What can hang from each mark:
gerin: gegu
gosol: fevov
guti: gome
papo: kegon
sapot: fevov gome kegon
gome: sapot
pudute: gipa
gipa: gosol pudute
kegon: gegu
fevov: gosol papo sapot

Each row was made from one small tree. The marks that hang from a mark follow it in brackets, in alphabetical order. Every link used is in the known rows. Write each row's tree.
In the rows, 128 means zero.
Known rows:
sapot(fevov kegon(gegu)): [153 143 151 116 131 175 139 120 143 178 119 129 113 125  46 112  76  74
 115  89 142  91  94]
pudute(gipa(gosol(fevov(papo sapot)))): [131 202  51 124  71 166 150 167 128  80  94 115 120 154 142 133 128 113
 159 138 155 151 107]
pudute(gipa(gosol(fevov))): [142 199  69 182  90 200 135 161 134  96 112  81 112 156  97 124 168 119
 158 141 143 114 115]
guti(gome): [150 113 140 181 148 180 128 109 111 144 142 103  81  94 103 128 132 147
 102 121 139 108 120]
gipa(gosol(fevov(sapot(kegon))) pudute): [148 170  90 140  66 179 153 140 134 108 125 146 151 165  82 133 179 119
 172 130 191 142  89]
guti(gome(sapot)): [164 125 153 157 148 179 110  96  94 146 143  71  93 100 106 119 136 150
 109 105 125 101 110]
papo(kegon(gegu)): [130  90 140 180 135 171 132 111 127 181 116 121 129 108  65 111  62  99
  89  74 146 107 116]
gome(sapot(fevov(gosol papo) kegon)): [178 168 149  69 115 164 140 143 108 110 103 119 105 158 133 135 146  75
 134 112 122  82 101]
fevov(papo sapot(kegon(gegu))): [125 125 129 100 112 160 158 117 143 147 119 170 135 125 108 131  30  87
  97  99 159 147  94]
gome(sapot(fevov(gosol) kegon(gegu))): [161 158 153  94 112 180 128 115 118 159 138 100 138 156  67 114 127  67
 122  92 134  48  93]
gipa(gosol(fevov) pudute): [154 168  89 188  77 199 126 160 125 118 139 104 119 148  85 119 206 134
 165 132 148 113 112]
pudute(gipa): [135 146 113 191 143 177 151 120 127 122 112 112  85 139  86 127 132 115
 110 126 144 107 115]
gome(sapot(fevov(papo) kegon(gegu))): [168 162 165  52 123 168 128 131 119 161 101 100 119 128  93 105  61  76
 127  78 112  98  85]
sapot(fevov kegon): [165 144 142 125 147 169 147 123 132 149 106 136  88 125  70 126 120  90
 121 101 145 109  99]
gosol(fevov(papo(kegon) sapot)): [131 118  89 125 106 145 149 155 120 113 102 165 119 113 155 141  70 105
 120 103 132 169 110]
pudute(gipa(gosol(fevov(sapot)))): [124 189  49 160  83 174 145 144 133 100 112 108 124 154 107 133 159 117
 157 133 175 139 105]
sapot(fevov(papo)): [162 139 125 125 139 156 138 149 118 138 102 129  61 111 115 121 112  96
 115 103 111 115 117]
gerin(gegu): [130 106 118 221 151 191 146 114 128 187 145 150  84 124  95 157 152 125
  91  94 147 118 101]
guti(gome(sapot(fevov))): [181 140 156 113 154 166 110 103  85 153 128  59  76  96  93 108 141 129
 123  88 122  84 106]
kegon(gegu): [127 110 125 186 136 191 124 115 141 179 149 124 110 116  68 114  87 105
  90  99 139 104 117]
guti(gome(sapot(fevov kegon(gegu)))): [178 158 181  72 133 174 112  97 103 169 122  66 122 107  60  99  85 109
 127  79 133  70  84]
sapot(fevov): [158 127 122 156 155 163 137 128 123 158 123 122  69 113  76 118 135  97
 112  96 131 105 116]
fevov(gosol sapot(gome kegon)): [128 101 116 124 103 163 155  89 156 108 150 212 135 175 122 178 147  88
  93 134 193 128 108]
gome(sapot(fevov(papo(kegon)))): [174 133 151  89 144 139 128 134  88 146  71  96  95 108 120 107  90  94
 120  64 112 113 104]

Which tree is each row?
[155 157 147  92  91 172 149 149 133 129 117 138 118 147 100 125  90  60
 123 113 130  70 111] : sapot(fevov(gosol papo) kegon(gegu))
[126  94  98 123  95 150 152 113 144  93 148 202 109 159 166 170 131  94
  92 140 163 130 132] : fevov(gosol papo sapot(gome))
[143 162  69 136  60 169 144 162 118  97 119 135 124 147 129 127 168 126
 165 132 158 153 110] : gipa(gosol(fevov(papo sapot)) pudute)
[129  99 119 118 129 153 153  81 164 128 137 201 122 149 100 165 113 100
  94 114 187 157 100] : fevov(sapot(gome kegon))
[162 129 143  98 140 166 141 103 152 135 117 171  96 143  78 146 129  85
 117 112 149 117 102] : sapot(fevov gome kegon)
[126  75 112 116  97 131 154 108 130  95 115 199 131 150 166 170 106  90
  89 116 171 139 130] : fevov(gosol papo(kegon) sapot(gome))
[126 117  77 107  99 155 137 139 156 100 143 199 105 135 169 165 112 108
 109 135 126 171 116] : gosol(fevov(papo sapot(gome)))
[129  98  91 101  97 140 143 138 140 102 107 201 127 129 166 162  81 103
 107 110 137 176 115] : gosol(fevov(papo(kegon) sapot(gome)))
[162 174  91 157  60 189 136 182 120  99 120 110 112 149 119 122 180 129
 170 140 127 124 114] : gipa(gosol(fevov(papo)) pudute)
[140 153  67 166  74 178 139 143 122 118 136 130 130 152  89 125 190 127
 163 125 174 142 104] : gipa(gosol(fevov(sapot)) pudute)
[190 159 172  78 148 163 124 103  96 145 112  74  98 111  85 114 127 124
 133  97 131  91  90] : guti(gome(sapot(fevov kegon)))
[165 121 138 114 138 139 145 147 106 141  72 130  83 102 114 118  82  93
 112  82 126 120 116] : sapot(fevov(papo(kegon)))
[148 131 112 145 108 169 139 176 120 113 100 138 109 111 145 138  89 109
 121 116 103 148 116] : gosol(fevov(papo(kegon)))
[161 120 134 120 114 142 147 153 100 116  87 131  92 125 128 127 118  75
 116 104 132  92 127] : sapot(fevov(gosol papo(kegon)))
[152 117 144  89 127 171 134  99 163 165 128 161 123 139  55 132  84  74
 110  97 148  99  98] : sapot(fevov gome kegon(gegu))
[146 215  73 145  73 190 142 185 130  77  95  85 107 157 136 130 145 117
 164 148 129 125 114] : pudute(gipa(gosol(fevov(papo))))
[132 106 138 153  92 169 141 142 116 132 113 134 135 127 120 124  70  83
  96 102 136  84 130] : fevov(gosol papo(kegon(gegu)))
[135 206  68 132  79 174 160 142 143  87  97 124 145 170  99 141 143 107
 167 137 195 144  83] : pudute(gipa(gosol(fevov(sapot(kegon)))))
[161 155 103 153  62 174 139 181 107 103  85 108 133 138 117 116 152 123
 170 116 141 130 114] : gipa(gosol(fevov(papo(kegon))) pudute)
[124 155 103  90  83 172 149 152 150 127 131 170 142 137 129 138  43  89
 122 117 137 155  88] : gosol(fevov(papo sapot(kegon(gegu))))
[186 152 159  80 140 156 119 129  82 132 110  67  74  92 130 109 111 130
 125  97 101  97 111] : guti(gome(sapot(fevov(papo))))
[163 151 160  87 141 175 123 108 125 183 119  98 127 129  51 100  88  81
 121  70 128  83  82] : gome(sapot(fevov kegon(gegu)))
[135 136  98  73  89 158 152 139 164  90 129 215 125 150 164 176  93  99
 122 138 141 178  98] : gosol(fevov(papo sapot(gome kegon)))
[128  94 112 144 103 135 163 128 110 107 104 169 120 131 151 145 102  92
  99 108 165 128 123] : fevov(gosol papo(kegon) sapot)
[173 144 171 124 143 182 124  94 107 138 131  87 113 114 101 133 122 144
 120 109 143 106  90] : guti(gome(sapot(kegon)))
[131 116 113 159 113 166 164 108 138 115 141 178 126 159 110 156 145  94
 102 126 184 121 102] : fevov(gosol sapot(kegon))
[167 161 140  95 106 166 159 153 124 102 106 145  93 152 125 141 134  70
 127 127 135  87 112] : sapot(fevov(gosol papo) kegon)
[125 166  47 132  77 171 142 127 153  87 121 141 133 172 117 152 163 113
 147 140 181 147 111] : pudute(gipa(gosol(fevov(sapot(gome)))))
[160 139 121 128 112 162 144 154 116 113 123 132  75 139 135 130 146  81
 118 122 119  84 130] : sapot(fevov(gosol papo))
